Each row was made from one small tree. The marks that hang from a mark follow it in brackets, in the order of their numbers. Every link used is in the known rows. Write each row's tree.
In the rows, 128 means zero.
Known rows:
Z387(Z66): [119 146 106 104 116  97 143 145 113 113 156 137  88 127 133 144 125 146
 139 123 124 127 132  97 132 133 123 127 143 128 118 113 117 153 124 124
 119 129 127 125 116 138 153 138 118 140 156 128 120 122 153 157 141]
Z624(Z41(Z730)): [124 144 118  68 131 120 122 102 115 128 155 123 114 131 120 109 187 137
 138 126 166 125 140  95 121 141 109 127 149 117 121 122 109 166 120 124
 128 134 124 120 133 132 165 107 131 158 149  97 125 123 122 119 156]
Z624(Z41 Z270): [124 147 127 115 125 118  99  93 119 133 161 138 130 130 117  80 198  98
 134 121 139 107 144  69 138 135 117 124 158 104 128 120 120 180 128 133
 120 145 110 124 129 126 166 124 119 156 139 101 120 140 144 114 156]
Z913(Z985(Z730)): [138 143 129 104 102 110 132 124  99 122 146 139  81  99 139 136 136 181
 133 122  99 146 122 113 110 111 156 123 144 115 121 120 132 147 118 113
  98 155 137 117 126 128 137 137 134 136  77 135 122 123 150 115 155]
Z387(Z944(Z127 Z641)): [123 131 104 146  94  88 140 102 110 102 171 146 115 135 151 164 146 139
 131 119  85 123 140 106 105 117 120 124 145 123 137 109  93 130 120 134
 112 174 119 125 151 142 145 145 112 136 107 121 119 134 170 153 122]
Z472(Z730(Z41(Z527 Z855) Z985)): [113 148 112 100 127 113 105  94 128 145 157 140 110 118 130 104 148 133
 148 151 191 137 134  73  94 152 109 117 134 107 113 110 127 162 138 119
 129 120 127 131 114 157 140 114 134 139 148  87 137 129  98 101 153]
Z944(Z41(Z527) Z127 Z387 Z918): [125 152 124 155 100  43  98  68 106 103 215 120 107 131 155 226 207 119
 101 116 205 181 169 128 123  94  91 132 145 112 156  96 126  98 132 213
 114 153 108 126 143 142 136 126 114 116 154 214 126 140 138  98 108]
Z41(Z527 Z730(Z985)): [117 169 119  67 118 120  98  94 118 127 145 122 106 126 121 111 205 179
 148 121 215 147 122 114 101 174  88 124 133 132 111 114 118 162 119 131
 124  84 132 131 119 140 126 139 142 146 161 109 130 128 110 106 164]
Z527(Z41(Z855)): [136 143 119  88 125 106 120 125 140  94 160 129 111 117 120 143 127  71
 125 118 142 125 143  92 115 142 121 120 144 164 117 119 100 169 126 107
 120 104 133 138 120 137 154 148 127 134 161 129 113 121 105 125 135]
Z918(Z944): [129 142 128 137 119  95 143 127 112 121 125 145  97 111 131 109 131 123
 157 109 126 132 141 110 112 121 135 129 141 103 119 115 147 151 115 124
 100 105 132 121 125 144 140 130 134 148 106 129 125 119 131 138 138]
Z370(Z66 Z527(Z41)): [122 164 124 156 103 118 113 119 131  95 112 163 112 129 121 184 132 115
 140 139 147  95 145 104 112 167 138 133 148 131 144 122 111 166 108 151
 114 150 129 136 115 128 165 135 108 134 147 163 107 119 121 104 146]
Z753(Z127): [127 127 126 115 119  92 109 135 116 106 137 124 142 122 133 142 162 129
 133 128 149 141 137 109 122 115 134 113 145 131 107 124  95 144 128 123
 108 122 125 121 114 137 136 139 124 143 141 131 121 115 116 133 144]
Z370(Z527): [120 147 135 133 103 112 112 122 119 112 109 153 111 119 136 148 144 147
 138 130 153 123 141 107  99 143 135 129 146 115 131 118 108 147 109 142
 108 145 124 135 121 136 139 130 120 146 126 136 119 127 120 123 138]
Z41(Z527 Z730(Z985(Z913)) Z855): [106 174 130  40 128 133  90  96 125 117 162 123 101 122 126 114 226 176
 136 117 226 145 117 101  87 185  59 128 132 138  97 112 102 164 134 119
 127  82 130 134 117 129 124 147 161 147 171  98 121 115  83 115 173]
Z730(Z41 Z985(Z913)): [116 125 116 144 126 125 106  99 118 122 165 152 114 114 120 101 138 133
 134 141 155 135 150  87 111 129 112 119 138 105 124 109 140 158 123 137
 117 143 119 136 121 138 118 174 120 131 135 121 148 131 134  85 137]
Z918(Z944(Z127(Z753) Z387(Z66))): [122 158 121 154 114  69 123 103 115 119 172 150  94 123 141 165 149 123
 155 103 138 129 155 118 100 100 131 132 140  92 128 114 160 131 126 146
 103 129 126 120 140 152 146 112 127 132 130 161 129 119 144 131 132]
Z918(Z944(Z41 Z127(Z753) Z387)): [127 152 128 157 112  61 119  84 116 114 175 143 100 118 137 164 158  95
 148 104 150 141 166 122  96  90 135 133 143  98 140 109 162 119 126 166
  97 125 123 121 145 151 146 113 131 129 120 171 131 125 128 112 118]
Z439(Z641 Z829(Z730(Z41(Z855)))): [123 134 122 114 137 131 158 173 112 120 148 147 132 118 125 137 141 132
 144 142 193 122 159  73 112 147 142 113 147 110 153 108 176 147 111 150
 111 135 112 134 115 149 143 165 115 134 193 114 142 106 135 124 140]
Z387(Z66(Z370) Z944(Z918)): [104 169 100 129  94  84 145 151 111 115 165 134  83 126 139 152 109 149
 144 116  97 134 132  98 133 142 125 126 149 106 125  99  91 151 115 129
 118 187 133 134 127 152 164 159 112 142 107 110 108 129 188 171 122]
Z439(Z829(Z730(Z41(Z855) Z985(Z913)))): [120 133 110 122 127 128 139 158 119 121 170 145 113 115 127 107 145 143
 133 147 190 125 152  93 104 139 130 115 147 117 136 110 144 149 114 144
 107 140 122 129 111 141 130 160 121 129 154 113 143 118 144 109 149]
Z439(Z641 Z829(Z730)): [130 136 123 120 130 129 175 178 104 121 134 147 126 115 125 140 141 145
 148 138 172 122 153  90 112 140 144 115 147 122 158 112 175 144 104 149
 102 142 115 130 117 146 142 154 112 134 174 133 137 109 147 131 146]
Z527(Z41(Z730(Z985) Z855)): [129 156 111  73 122 116 110 112 143 109 176 123 105 123 114 146 152  94
 133 116 168 126 134  99 111 158 108 120 138 179 112 117 102 178 126 109
 126  97 137 138 124 137 153 134 135 135 177 117 120 121  93 108 141]
Z527(Z41): [142 139 116 108 121 101 125 122 132  97 146 132 112 116 117 141 114  75
 131 122 127 125 148 105 123 130 132 119 144 162 128 122 106 167 118 117
 115 113 133 135 124 139 151 148 116 134 140 139 117 128 127 118 135]
Z985(Z730 Z913): [118 138 151  96 124 111 146 116  98  93 132 155  82  94 137 153 153 178
 121 130 107 124 139 114 108  87  95 132 136 145 123 122 103 138 124 135
  89 188 135 116 143 123 131 167 148 140  64 127 118 119 151 140 170]
Z41(Z527 Z855): [119 154 137  64 130 114 104 119 126 104 146 125 114 119 136 109 190 138
 127 119 201 145 128  86  96 170  92 125 142 116 102 114 107 151 132 114
 123  75 125 135 108 138 131 160 144 144 164 108 114 118  96 137 156]
Z624(Z41(Z527 Z730 Z855) Z270): [111 176 132  53 134 127  68  78 129 131 172 124 129 138 116  77 251 117
 134 115 204 114 131  64 123 177  78 126 153 108 111 117 101 189 139 129
 136 107 114 127 127 124 164 126 146 164 174  69 113 131 109 114 173]
Z270(Z624(Z41(Z527 Z730(Z985) Z855))): [125 139 112  78 132 121  91 105 112 117 185 123 115 138 101 136 182 138
 122 127 172 144 122  98 111 182 105 121 137 126 118 118 106 167 132 113
 139  88 133 127 128 135 152 154 137 148 157 104 119  97  99  98 150]
Z829(Z730(Z41 Z985(Z913))): [125 147  94 116 114 113 126 123 110 138 160 152 105 126 126  86 141 133
 142 145 169 116 152  95 105 142 107 118 143 110 133 110 125 155 117 138
  98 156 127 128 111 137 126 158 116 127 132 114 148 129 151 105 139]
Z730(Z41(Z527 Z855) Z985): [113 138 119 113 132 122  78  94 136 127 177 137 124 125 122  88 169 127
 132 134 212 148 143  66 102 170 107 117 139  91 106 105 144 164 130 129
 134  88 118 145 108 150 121 182 126 132 180  98 144 130 102  83 135]
Z527(Z41(Z730(Z985(Z913)) Z855)): [127 157 114  72 124 120 110 110 139 104 172 127 101 119 113 147 153  97
 130 117 159 125 135 103 108 153  98 122 137 180 114 118  95 177 127 111
 123 108 136 137 126 131 149 140 139 135 163 121 118 119  97 110 148]
Z624(Z41(Z527 Z730(Z985) Z855) Z270): [110 175 127  66 131 133  64  71 131 141 181 126 127 139 111  70 252 124
 135 116 206 118 129  62 120 182  78 125 151 107 110 116 114 195 138 130
 135 106 113 130 124 126 159 131 141 159 177  72 120 135 108  98 171]
Z944(Z127): [132 131 108 137 113  91 139 118 115 106 165 141 124 127 146 167 166 137
 118 120 148 138 142 110 117 100 128 120 137 127 134 115 112 122 124 133
 113 149 122 121 132 140 138 120 118 128 144 153 131 130 141 136 136]
Z370(Z66 Z527(Z41(Z730(Z985) Z855))): [112 177 120 131 105 128 102 111 139 104 133 156 109 134 119 189 158 129
 140 135 175  96 136  99 103 185 122 133 144 142 133 118 105 173 114 144
 121 140 132 138 114 127 165 124 121 135 172 149 109 114  97  96 150]
Z624(Z41(Z730(Z985) Z855) Z270): [111 164 121  79 127 132  85  81 130 145 191 128 125 137 114  85 236 118
 135 115 180 108 130  63 125 163  92 125 152 120 112 115 113 192 137 125
 131 130 113 127 129 124 167 111 138 157 175  81 123 132 112 102 163]
Z985(Z730(Z41) Z913): [114 132 149 101 133 109 126 106 104  92 142 157  92  98 134 146 147 162
 121 137 125 124 150  99 111  89  99 128 136 127 123 117 109 141 127 142
 100 188 132 119 145 127 130 183 146 139  79 109 127 121 150 125 161]
Z66(Z370(Z527(Z41(Z730(Z985) Z855)))): [119 160 124 128 105 118 102 125 139 118 137 145 105 106 120 131 112 149
 148 112 161 136 141 112  98 161 137 125 144 125 119 111 109 158 111 133
 115 141 136 145 115 156 155 154 127 136 129 120 120 127 126 120 140]
Z270(Z624(Z41)): [134 120 111 111 128 110 116 121 103 112 173 131 116 132 104 143 142 120
 121 131 128 137 132 102 124 149 132 120 142 123 131 121 110 157 126 115
 128 114 131 123 131 135 157 148 121 146 127 124 119 100 125 107 139]
Z944(Z127 Z641): [133 115 104 167 109  83 137  93 113 103 178 150 126 133 152 180 158 156
 118 116 108 142 145 112 107  93 112 129 138 129 141 111 125 119 126 162
 112 149 112 120 143 143 139 134 110 119 151 156 133 129 165 153 132]
Z370(Z66 Z527): [113 162 129 157 101 120 124 123 118 106 107 163 111 129 133 176 154 161
 143 140 159 100 138 102 107 162 136 136 148 110 138 118 116 150 109 154
 110 158 125 130 111 127 155 123 113 140 143 160 112 117 124 117 152]

Write each row's tree:
[121 160 110 151 111  54 125  90 120 102 184 124 140 131 143 209 206  84
 101 124 170 160 159 102 112  76 119 129 142 124 165 104 130 109 128 189
 106 159 122 130 140 148 149 111 113 107 159 183 131 132 131 128 110]
Z944(Z41 Z127(Z753) Z918)
[123 142 115 142 115  74 129  90 121 110 179 143 100 128 143 163 164 121
 141 101 134 145 149 115 104 107 110 138 138 120 131 104 145 129 131 167
 108 113 122 117 146 144 152 125 142 134 141 136 128 119 125 146 121]
Z918(Z944(Z41(Z730 Z855) Z127 Z641))
[110 139 126 112 134 130  79  93 128 115 169 146 117 117 123  87 171 133
 129 138 194 143 145  75  98 162  87 120 136  96 110 107 134 163 133 131
 126 109 118 143 113 139 112 195 134 133 157 102 141 126 109  86 146]
Z730(Z41(Z527 Z855) Z985(Z913))
[135 139 128 106 108 109 117 119 104 122 153 140  87 101 136 132 132 171
 134 129 113 146 130 102 113 113 157 120 144 103 122 116 135 149 120 118
 106 154 134 119 127 132 136 146 133 136  88 122 128 125 149 104 148]
Z913(Z985(Z730(Z41)))
[109 142 156  79 139 113 107 101 111  89 145 154  93  99 136 136 168 161
 117 136 154 130 146  91 102 111  80 128 136 120 113 115 105 144 134 139
 106 165 131 124 138 127 126 198 156 140  94  95 123 118 132 125 167]
Z985(Z730(Z41(Z527 Z855)) Z913)
[117 150 130  96 130 123  95  96 128 131 176 134 129 131 121  81 211  94
 127 117 154 108 139  56 130 148 105 125 158 106 117 118 113 182 137 123
 125 134 109 127 125 125 168 125 129 156 157  91 116 133 122 121 156]
Z624(Z41(Z855) Z270)
[128 136 117 133 126 136 171 172 107 131 144 150 125 116 120 133 141 151
 149 139 174 126 151  87 110 145 144 114 144 121 157 112 187 150 103 150
 101 140 114 134 114 148 137 158 108 129 177 136 144 112 146 116 144]
Z439(Z641 Z829(Z730(Z985)))
[118 162 122  85 125 121  94  84 118 137 167 129 126 135 115  92 222 117
 141 118 164 105 136  77 136 145 103 125 154 119 125 118 106 183 130 135
 126 141 115 120 135 123 170 105 131 162 154  88 120 136 134 113 164]
Z624(Z41(Z730) Z270)
[116 172 124  84 124 127  70  67 123 143 166 130 127 138 108  67 240 128
 142 120 190 118 133  76 127 170  88 124 151 105 121 118 120 192 129 140
 130 118 114 128 128 128 157 130 132 160 160  82 124 142 130  92 170]
Z624(Z41(Z527 Z730(Z985)) Z270)
[117 168 127 143 107 122 109 121 138  93 122 160 112 130 124 186 141 113
 135 137 157  95 143  95 107 175 130 133 148 133 136 120 105 167 115 143
 117 143 129 138 112 128 167 135 116 134 159 157 104 115 106 107 146]
Z370(Z66 Z527(Z41(Z855)))
[118 157 109 131  94  69 124 101 110  98 172 127 114 135 147 172 179 103
 115 124 140 149 146 106 121 120 110 123 146 116 149 101  88 124 120 156
 113 171 122 130 144 140 143 147 116 135 110 137 114 141 150 132 109]
Z387(Z944(Z41(Z527) Z127 Z918))
[104 167 106 125  90  99 129 149 118 112 143 150  79 126 136 138  92 154
 157 118  94 116 133 101 117 160 139 126 151 102 122 105  88 154 112 119
 117 186 133 137 126 150 165 164 117 149 100  96 106 131 178 162 125]
Z387(Z66(Z370(Z527)) Z944)
[125 140 115  68 136 117  94 111 110 111 179 121 116 137 104 142 180 133
 121 127 172 141 123  99 113 179 106 122 139 127 119 119  98 163 133 113
 139  88 134 124 129 132 156 150 139 151 152 101 114  95 101 108 151]
Z270(Z624(Z41(Z527 Z730 Z855)))
[124 153 134 114 123  88 121 113 122 111 141 135  93 113 130 105 152  98
 148 108 157 148 146 103 107 136 120 133 143 102 118 109 148 146 126 140
 105  82 129 126 122 143 143 150 146 146 122 125 120 121 107 131 129]
Z918(Z944(Z41(Z527 Z855)))
[118 138 105 123 121 109 123  99 121 150 153 143 109 116 129 113 126 133
 152 153 164 132 138  82 102 129 127 116 135 114 121 111 132 159 132 122
 122 145 128 127 120 158 144  99 124 138 133 100 142 133 117 100 147]
Z472(Z730(Z41 Z985))
[117 162 136  83 133 123  74  86 129 127 166 133 133 133 119  67 228  99
 127 118 180 117 138  57 125 167  91 125 157  94 116 118 113 184 138 128
 130 111 109 131 120 126 160 145 133 158 162  83 113 136 120 115 165]
Z624(Z41(Z527 Z855) Z270)
[114 157 127  50 138 136  92  88 125 125 166 125 111 130 116  89 219 144
 132 125 199 137 133  86 103 174  74 129 145 107 110 120 112 176 130 120
 133 110 122 130 125 129 150 139 145 155 160  84 123 120 100 107 168]
Z624(Z41(Z527 Z730(Z985(Z913)) Z855))
[112 165 127  66 130 126  89  88 126 135 182 126 126 136 119  94 234 113
 134 114 178 105 132  64 128 157  93 126 154 122 114 116 101 186 138 125
 131 130 114 123 131 122 172 105 141 162 172  77 116 129 113 120 164]
Z624(Z41(Z730 Z855) Z270)
[117 149 107 163  99  52 126 103 103 114 222 132  96 136 162 242 176 152
 110 114 163 156 155 121 132  89 100 130 142 114 143 101 121 114 130 182
 118 181 112 121 140 141 145 105 103 118 166 206 128 129 164 130 121]
Z944(Z127 Z387(Z66) Z918)
[114 176 124 121 107 124 105 115 137  97 126 154 109 134 123 195 158 126
 139 134 175  93 138 101 105 182 123 135 145 143 133 119  96 169 115 145
 121 141 132 135 117 126 169 121 124 138 169 146 104 112  98 107 151]
Z370(Z66 Z527(Z41(Z730 Z855)))
[115 146 114 113 125 116 110  90 117 140 141 148 104 112 127 104 140 139
 149 156 167 136 138  89  96 137 103 118 133 107 125 113 125 159 134 127
 120 144 127 128 120 151 133 123 132 139 119  98 138 131 119  99 162]
Z472(Z730(Z41(Z527) Z985(Z913)))
[119 135 116 132 126 117  83  91 127 128 162 141 125 124 119  85 154 133
 139 139 197 148 148  78 109 158 117 115 138  89 117 108 150 162 121 138
 128  98 119 142 112 151 119 182 117 132 163 107 148 137 125  77 134]
Z730(Z41(Z527) Z985)
[108 160 121  59 123 132 119 111 123 123 177 126  96 120 129 135 201 168
 135 117 190 132 119 101  95 157  80 128 134 156 100 112 100 161 132 114
 121 116 131 128 123 126 135 120 156 144 165 109 127 111  88 123 161]
Z41(Z730(Z985(Z913)) Z855)
[126 134 113 181 105  54 126  85 111 112 197 152  79 128 146 183 130 125
 146 100 106 147 165 127 114  92 119 140 144 102 139 102 165 120 130 187
 103 133 113 116 148 148 152 134 122 128 130 175 129 127 161 135 109]
Z918(Z944(Z41 Z127 Z387(Z66) Z641))
[109 135 152  88 136 114 122 108 109  91 153 155  92  98 137 146 156 158
 116 136 137 124 148  90 106  98  91 129 136 129 115 115 104 142 133 135
 103 182 131 121 142 126 131 181 153 139  91 102 125 116 135 129 162]
Z985(Z730(Z41(Z855)) Z913)
[109 149  86 156  90  67 144 119 108 104 193 144  96 149 156 202 140 143
 124 119  72 131 137 101 129 116 104 131 145 117 144 101  95 137 123 155
 120 194 118 126 149 143 159 146 100 128 133 131 114 130 196 177 113]
Z387(Z66 Z944(Z127 Z641 Z918))
[122 157  97  93 118 111 108 120 122 140 168 142 114 133 127  77 162 130
 141 141 209 125 147  80  99 170 103 117 144 101 121 108 128 159 122 132
 110 117 127 135 102 145 128 163 121 127 165  96 145 128 128 104 138]
Z829(Z730(Z41(Z527 Z855) Z985))
[116 139 110 122 123 115 125  97 116 142 148 150 102 111 129 114 127 138
 149 156 151 129 140  88  99 123 113 119 134 116 125 112 124 157 133 125
 117 159 127 125 123 149 138 107 129 138 116 104 140 130 121 103 156]
Z472(Z730(Z41 Z985(Z913)))
[123 159 123 137 103 115 105 124 135 119 128 147 104 106 118 130 106 151
 152 114 156 136 143 118 103 155 142 125 144 125 124 111 113 158 107 137
 113 147 136 144 116 157 153 153 123 135 121 126 122 131 136 116 139]
Z66(Z370(Z527(Z41(Z730(Z985)))))
[111 175 132  21 130 119  95 107 127 110 154 113 108 126 133 126 223 163
 137 115 238 142 118  98  94 185  74 127 136 137  96 112  90 156 134 117
 133  70 133 129 117 133 137 132 161 153 184  88 114 113  80 135 168]
Z41(Z527 Z730 Z855)
[114 141 146  80 134 102 105 104 120 103 156 140 106 111 136 135 165 155
 122 131 180 136 144  77 108 124 109 124 139 115 107 113 119 146 130 134
 116 135 132 127 132 144 139 178 145 138 127  88 127 123 124 119 151]
Z985(Z730(Z41(Z527 Z855)))
[123 138 127 167 110  76 130 106 109 124 165 152  74 114 139 142 105 156
 168  98 101 138 153 123 107 117 122 139 146  92 119 106 163 142 122 160
 103 121 121 121 135 155 149 144 124 139 116 150 125 118 165 145 131]
Z918(Z944(Z387(Z66(Z370)) Z641))
[109 175 125  41 125 127  89  98 130 124 167 117 107 127 126 114 225 173
 139 115 238 148 116  95  90 192  73 125 133 136  94 110 109 165 132 118
 132  67 131 135 113 137 130 139 156 146 188  93 124 118  79 113 165]
Z41(Z527 Z730(Z985) Z855)
